(in the rows, 100 means zero)
Known rows, with every step that occurs
P, H: 99  122  85  86  139  121  83  90  102  106  107  79  66  139  117  78  78  96  124  108  107  80  67  139  77  120  58  102  51
P, H, S, E: 90  135  67  46  140  142  73  91  123  103  105  63  71  146  71  76  64  83  101  105  108  54  23  160  59  127  44  103  49
N, A, P: 99  106  96  65  126  134  89  96  100  86  133  121  91  105  76  94  106  98  91  115  101  103  71  108  91  155  92  133  77
E, S, H, P, A, N: 81  112  73  73  174  118  88  37  114  104  110  76  58  116  131  78  112  76  98  130  101  104  44  138  86  184  71  127  43
P, L, N: 126  131  88  56  117  101  97  81  138  101  83  98  63  124  121  94  90  131  114  148  118  81  83  101  65  138  81  71  62
N, A, P, L, M: 104  105  112  75  123  134  91  94  98  95  111  152  80  107  82  106  103  108  92  106  116  75  67  120  69  172  113  123  102
L, M: 119  119  95  98  118  120  82  93  121  113  92  112  94  128  109  84  88  103  103  119  101  91  97  140  69  126  78  91  79
P, A, N, L: 128  123  79  82  138  110  74  75  81  99  106  113  82  119  120  70  94  110  110  117  105  107  92  96  73  141  55  102  55
H, P: 115  115  69  79  128  123  93  76  117  68  113  87  79  114  108  77  105  70  88  137  92  97  71  133  73  154  73  109  57
A, P, H, S, E: 86  117  61  51  152  154  77  76  104  90  132  63  71  132  69  78  67  66  83  100  112  54  32  146  48  163  53  131  59
E, S, H, P, L, N: 82  113  86  41  148  107  108  45  131  94  101  82  36  115  125  102  101  108  118  160  116  79  38  116  75  179  96  100  41
B, L, N: 132  123  100  57  115  100  98  79  102  103  103  96  90  129  116  88  102  128  130  135  106  87  117  86  76  124  74  85  26
H, P, L: 114  119  70  69  126  119  96  70  126  64  107  103  60  116  116  82  105  78  87  136  101  80  49  124  63  168  79  101  65
A, N, L, P, H, S: 100  122  88  71  162  141  73  77  52  86  121  85  94  119  74  61  106  92  111  87  121  58  75  133  42  150  73  129  84
E, S: 104  110  74  72  132  114  89  80  132  112  99  95  91  127  119  79  102  105  112  162  96  111  73  132  82  125  70  88  66
A, N, L: 118  118  82  78  135  114  70  78  101  96  123  118  98  116  107  64  115  115  108  120  100  114  89  97  73  121  51  113  65
L, P, H: 104  113  100  99  134  127  84  81  82  100  111  75  75  131  110  84  83  90  122  101  117  67  84  140  69  136  95  108  84
N, A: 104  124  100  63  115  121  86  112  115  99  105  121  89  118  83  91  104  115  108  121  96  104  59  122  102  120  80  104  70
A, P: 114  106  76  87  132  129  85  75  111  87  134  98  82  116  103  81  93  86  84  122  99  97  91  111  68  158  74  121  72
B, L, P, A, N: 135  120  101  95  142  112  83  58  75  102  110  105  103  129  119  79  115  100  112  95  116  81  124  101  64  159  90  106  70
E, S, H: 78  116  88  71  143  120  85  65  131  121  117  88  64  132  121  86  91  110  125  138  96  99  46  137  96  134  74  105  48
L, N, A, P, H: 91  102  117  47  141  127  101  97  79  103  117  89  64  109  87  104  91  116  122  112  126  82  75  97  85  153  98  130  56
H, P, A, N, L, M: 126  108  86  96  144  120  84  69  59  80  96  119  90  102  119  74  106  82  92  112  109  97  98  116  57  180  79  120  66
S, H: 91  132  96  82  131  121  78  73  125  109  125  89  54  132  116  85  82  105  119  107  90  86  54  136  95  130  63  109  45
H, S: 111  143  62  56  135  134  84  98  129  88  101  89  91  127  77  70  91  88  85  126  94  71  62  151  59  134  56  93  62
M, L: 99  135  92  109  112  117  80  127  130  92  108  107  94  141  115  84  90  115  100  110  128  93  107  117  86  130  55  90  57
A, P, H: 98  104  82  90  151  135  86  74  90  91  133  80  64  128  110  80  82  79  105  105  112  80  79  122  66  154  68  132  59
P, A: 125  129  75  81  127  114  87  92  113  98  90  90  69  130  126  87  70  98  101  127  97  91  86  128  76  144  68  83  56

Rows
129  122  85  100  143  113  77  65  101  106  97  94  93  123  117  80  103  95  88  107  112  93  108  122  68  159  93  102  99 -> L, P, A, N
80  136  97  96  140  144  82  130  80  82  108  75  92  141  82  84  79  93  102  77  150  35  95  157  53  164  76  106  78 -> M, L, P, H, S
74  108  79  71  150  126  94  53  124  91  126  79  57  118  116  85  104  77  111  143  96  96  36  142  91  167  81  125  41 -> E, S, H, P
85  122  109  123  129  129  82  119  83  94  112  84  84  144  117  91  78  106  122  82  148  64  111  132  78  147  86  107  78 -> M, L, P, H
107  120  102  26  117  112  111  89  117  73  89  113  64  99  91  109  113  114  102  144  117  82  51  100  82  165  107  100  63 -> H, P, L, N, A
115  111  76  78  133  122  87  66  120  78  127  116  64  118  111  86  94  91  85  124  107  84  73  108  58  175  81  113  81 -> A, P, L
88  130  84  75  136  123  90  55  125  71  123  96  34  119  116  91  97  83  101  116  98  67  26  138  76  177  77  116  48 -> S, H, P, L
88  114  120  68  115  122  96  134  102  92  120  119  95  113  86  111  102  134  97  109  147  97  116  75  94  160  96  118  63 -> M, L, N, A, P
111  128  98  119  115  121  86  117  88  88  95  99  88  135  125  99  72  107  102  96  139  71  131  124  78  172  96  84  84 -> M, L, P, A
86  119  102  21  154  145  103  103  80  89  112  79  74  109  53  97  89  101  103  105  124  56  59  120  62  164  90  130  58 -> L, N, A, P, H, S
116  122  126  34  111  107  104  103  94  105  104  120  95  117  89  104  113  140  138  126  108  89  95  81  96  123  96  95  32 -> B, L, N, A
124  130  71  88  147  109  75  72  124  113  92  96  88  131  124  74  97  98  92  116  103  105  88  124  76  140  55  99  67 -> P, A, N
90  122  68  65  167  149  90  84  88  80  127  68  70  127  80  73  82  66  89  98  110  54  64  148  44  169  63  132  58 -> A, P, H, S
130  115  93  98  135  113  74  79  75  110  90  129  96  117  120  77  92  112  108  105  110  95  107  114  64  145  70  103  69 -> P, A, N, L, M
107  139  57  41  122  134  73  92  144  95  106  81  90  135  68  76  78  87  77  126  93  73  35  146  60  130  50  92  62 -> H, S, E
111  123  107  39  112  109  97  108  119  108  91  107  84  112  87  102  98  136  117  138  106  101  76  99  98  115  92  91  61 -> L, N, A
124  108  93  92  130  117  70  66  77  91  128  114  107  112  98  70  117  112  109  113  109  107  105  95  68  141  89  118  100 -> A, N, L, P
98  124  82  82  141  126  93  61  101  81  113  71  36  118  126  92  74  71  104  108  95  77  47  143  85  185  78  116  31 -> S, H, P, A
82  127  112  30  129  118  107  74  118  86  108  105  35  105  93  115  102  117  118  120  115  68  24  111  96  172  109  113  44 -> S, H, P, L, N, A
102  122  105  119  113  123  80  120  106  86  111  101  103  132  111  91  90  113  102  103  138  83  124  117  80  150  89  96  93 -> M, L, P
104  129  101  68  148  142  94  82  55  84  116  74  88  136  80  78  97  83  126  84  115  30  86  143  47  155  88  112  56 -> B, L, P, H, S
109  129  110  31  107  106  99  102  128  104  84  123  67  114  92  109  99  146  118  139  118  84  61  100  87  132  100  80  67 -> P, L, N, A
102  120  91  68  146  144  88  95  42  73  118  78  78  122  70  77  81  93  121  93  113  44  73  136  46  157  86  113  75 -> N, L, P, H, S
75  136  87  83  132  148  70  118  97  92  109  69  89  151  71  87  65  95  95  75  150  36  66  154  59  154  69  104  75 -> M, L, P, H, S, E
90  120  83  81  138  126  88  60  120  76  131  80  50  119  109  83  96  73  103  114  90  85  43  138  89  165  72  126  37 -> S, H, P
